Each row was made from one small tree. The marks that hang from a mark follow it in brackets, in alphabetical order. Every link used is in the known rows. Write each row's tree.
(in the rows, 128 means zero)
Known rows:
gudov[taso[noder[tekes[fefugi[fena]]]]]: [127 197 112  95 142 124 169  99 139 145 131 196 139  96 144 152 120 120
 124 116 100 110]
nodazo[fena tekes[fefugi noder[taso]]]: [127 212 109 129  66 123 172 130 144 125  97 157 122 172 117 157 110 138
 134 139 175  95]
fefugi[fena tekes]: [127 139 131 136 132  94  95 142 148 145  95 138 136  88 150 117 141 122
 115 117 136 130]
nodazo[tekes]: [127 132 146 118 109 118 142 118 130 141 103 146 129 135 126 135 135 127
 116 174 152 138]
taso[gudov noder]: [143 135 142 135 143 116 121  90 141 117 166 124 136 150 125 173 132 127
 120 171 111 116]
fefugi[fena tekes[nodazo noder]]: [128 167 126 137 113 135 120 169 125 147 125 178 122  39 156 144 125 121
 108 125 132 116]
taso[gudov noder[tekes]]: [143 146 130 136 145 117 145  94 140 120 172 183 142 141 139 182 130 122
 119 192 119 112]
gudov[taso[noder]]: [129 147 142  91 148 140 103  89 128 120 147 117 129 115 119 152 135 129
 132  96  94 117]
nodazo[fena]: [129 142 130 145  91 110 120 144 129 109 105 138 130 133 125 128 125 136
 148 100 139 132]
fefugi[tekes[nodazo noder]]: [132 173 138 128  98 170  92 158 111 128 146 172 118  63 149 161 114 125
 120 120 127 115]
taso[gudov noder[tekes[fefugi nodazo]]]: [144 190 134 139  91 175 165  96 120 120 178 219 140 132 143 209  82 120
 126 179 112 126]
taso[noder[tekes[fefugi nodazo[fena]]]]: [141 200 132 115  53 171 154 118 115 107 139 232 143 129 141 211  75 130
 165  92 133 126]
tekes[fefugi[fena] nodazo noder[taso]]: [128 194  83 131 116 153 207 140 141 144 133 155 121 112 132 154  93 121
 113 121 145  97]
taso[gudov]: [134 132 132 170 132 115 132 124 136 123 146 126 127 139 126 122 133 127
 110 185 118 131]
nodazo[tekes[fefugi]]: [127 173 138 116  85 138 148 113 127 144 103 160 128 151 129 144 110 128
 123 169 141 134]
fena[fefugi[tekes]]: [122 186 150 135  62 108  57 131 130 137 118 142 139  81 145 126 119 133
 118 156 128 128]
gudov[taso[noder[tekes[nodazo[fena]]]]]: [132 174 136 115  82 164 133 120 108  97 141 209 137  84 132 173 109 131
 153  91 116 133]
gudov[taso[noder[tekes]]]: [129 157 127  91 146 140 128  95 128 123 153 175 136 102 134 161 134 124
 132 118 105 113]
nodazo[tekes[fefugi noder[taso]]]: [128 198 108 108 103 138 182 115 142 145 121 145 119 165 119 161 112 130
 112 171 164  92]
nodazo[fena[fefugi] tekes[noder[taso]]]: [121 221 118 136  34  84 160 132 143 131 104 153 131 122 115 138 125 143
 120 192 183  98]
taso[gudov noder[tekes[fefugi]]]: [143 188 127 133 120 136 153  89 137 126 169 195 140 156 143 192 106 124
 124 181 111 109]
fefugi[fena tekes[nodazo noder[taso]]]: [130 166 103 134 126 135 137 150 144 139 121 146 127  78 145 149 122 120
 107 117 157 103]
noder[taso[gudov] tekes[nodazo[fena]]]: [136 156 106 191  78 143 175 139 140  93 136 191 142 147 126 153 100 128
 128 173 165 135]
fefugi[tekes[nodazo noder[taso]]]: [132 166 118 128 107 169 105 142 132 122 143 139 124 101 137 164 111 124
 120 114 153 103]

Write each row's tree:
[124 218 142 135  41 149  86 155 109 136 152 180 124  31 150 151 105 131
 111 158 125 115]
fena[fefugi[tekes[nodazo noder]]]
[135 159  98 163 148 117 162 126 152 122 160 113 119 154 118 138 135 128
  99 188 139  89]
tekes[noder[taso[gudov]]]
[131 200 118 127  82 188 165 148 103 134 158 180 113  97 137 163  88 126
 127 122 114 110]
tekes[fefugi nodazo noder]
[132 198  80 168 147 102 200 130 164 146 139 134 123 147 128 133 121 124
  94 186 135  85]
tekes[fefugi[fena] noder[taso[gudov]]]
[133 204 139 121  21 134 141 121 113 113 149 227 153  77 140 195  90 136
 152 142 141 129]
taso[noder[tekes[nodazo[fena[fefugi]]]]]
[126 197  96 132 135 112 184 148 137 156 125 169 117  98 143 131 122 126
 112 126 118  94]
tekes[fefugi[fena] noder]
[120 195 150 143  20  86 127 133 126 131  84 166 140 109 122 125 122 144
 129 188 161 140]
nodazo[fena[fefugi] tekes]
[127 167 118 133 142  94 111 162 144 152 116 156 122  63 154 127 149 124
 106 123 132 100]
fefugi[fena tekes[noder]]
[134 200  94 162 129 136 167 122 148 126 160 126 116 170 122 147 110 128
 106 175 130  86]
tekes[fefugi noder[taso[gudov]]]
[127 218 128 133  58 120 162 148 122 131 100 190 117 132 129 150 116 141
 136 144 148 109]
nodazo[fena tekes[fefugi noder]]
[122 217 136 132  67 109  72 146 128 143 141 156 124  54 148 134 129 134
 111 157 124  99]
fena[fefugi[tekes[noder]]]
[133 180 120 147  70 154 100 159 132 105 120 152 126 107 133 164 108 135
 139  82 163 107]
fefugi[tekes[nodazo[fena] noder[taso]]]
[127 201 129 114  94 138 167 129 124 149 124 177 114 126 132 153 120 129
 113 173 136 105]
nodazo[tekes[fefugi noder]]
[122 226 117 149  41  95  79 147 149 117 112 137 134 101 133 139 120 143
 128 125 162  90]
nodazo[fena[fefugi[tekes[noder[taso]]]]]
[129 198 123  90 123 158 138  89 124 125 152 190 134 117 137 169 110 126
 137 107  94 109]
gudov[taso[noder[tekes[fefugi]]]]
[131 178  77 174 136 103 210 119 166 141 123 178 142 157 138 129 111 117
  99 196 150 111]
noder[taso[gudov] tekes[fefugi[fena]]]
[146 161 141 156  78 142 149 121 123  97 158 220 146 123 135 199 104 129
 141 163 133 131]
taso[gudov noder[tekes[nodazo[fena]]]]
[131 197 119 151  41 173 167 154 110 110 118 236 134 115 142 159  78 130
 155 106 141 142]
noder[tekes[fefugi nodazo[fena]]]
[124 171 126 122 106 104 182 123 143 160  80 168 132 128 136 129 120 123
 110 174 147 135]
nodazo[tekes[fefugi[fena]]]
[124 200 107 154  17 134 166 138 130 108 122 199 150 107 129 147  85 134
 140 155 175 130]
noder[taso tekes[nodazo[fena[fefugi]]]]
[131 216 120 147  48 170 158 166 104 112 136 192 113 103 134 162  87 137
 148  93 125 114]
tekes[fefugi nodazo[fena] noder]
[141 158 136 116  76 153 146 122 116 104 141 219 145 111 139 205 100 130
 159 105 144 131]
taso[noder[tekes[nodazo[fena]]]]
[140 184 129  96  89 189 164  99 114 126 163 220 140 123 144 214  78 121
 145 121 123 123]
taso[noder[tekes[fefugi nodazo]]]
[128 199 103 132 102 151 197 158 122 150 137 188 115  75 144 149  98 122
 113 128 120 111]
tekes[fefugi[fena] nodazo noder]
[140 144 138 100 111 171 154 108 117 120 163 207 143 104 142 203 101 122
 139 131 132 126]
taso[noder[tekes[nodazo]]]
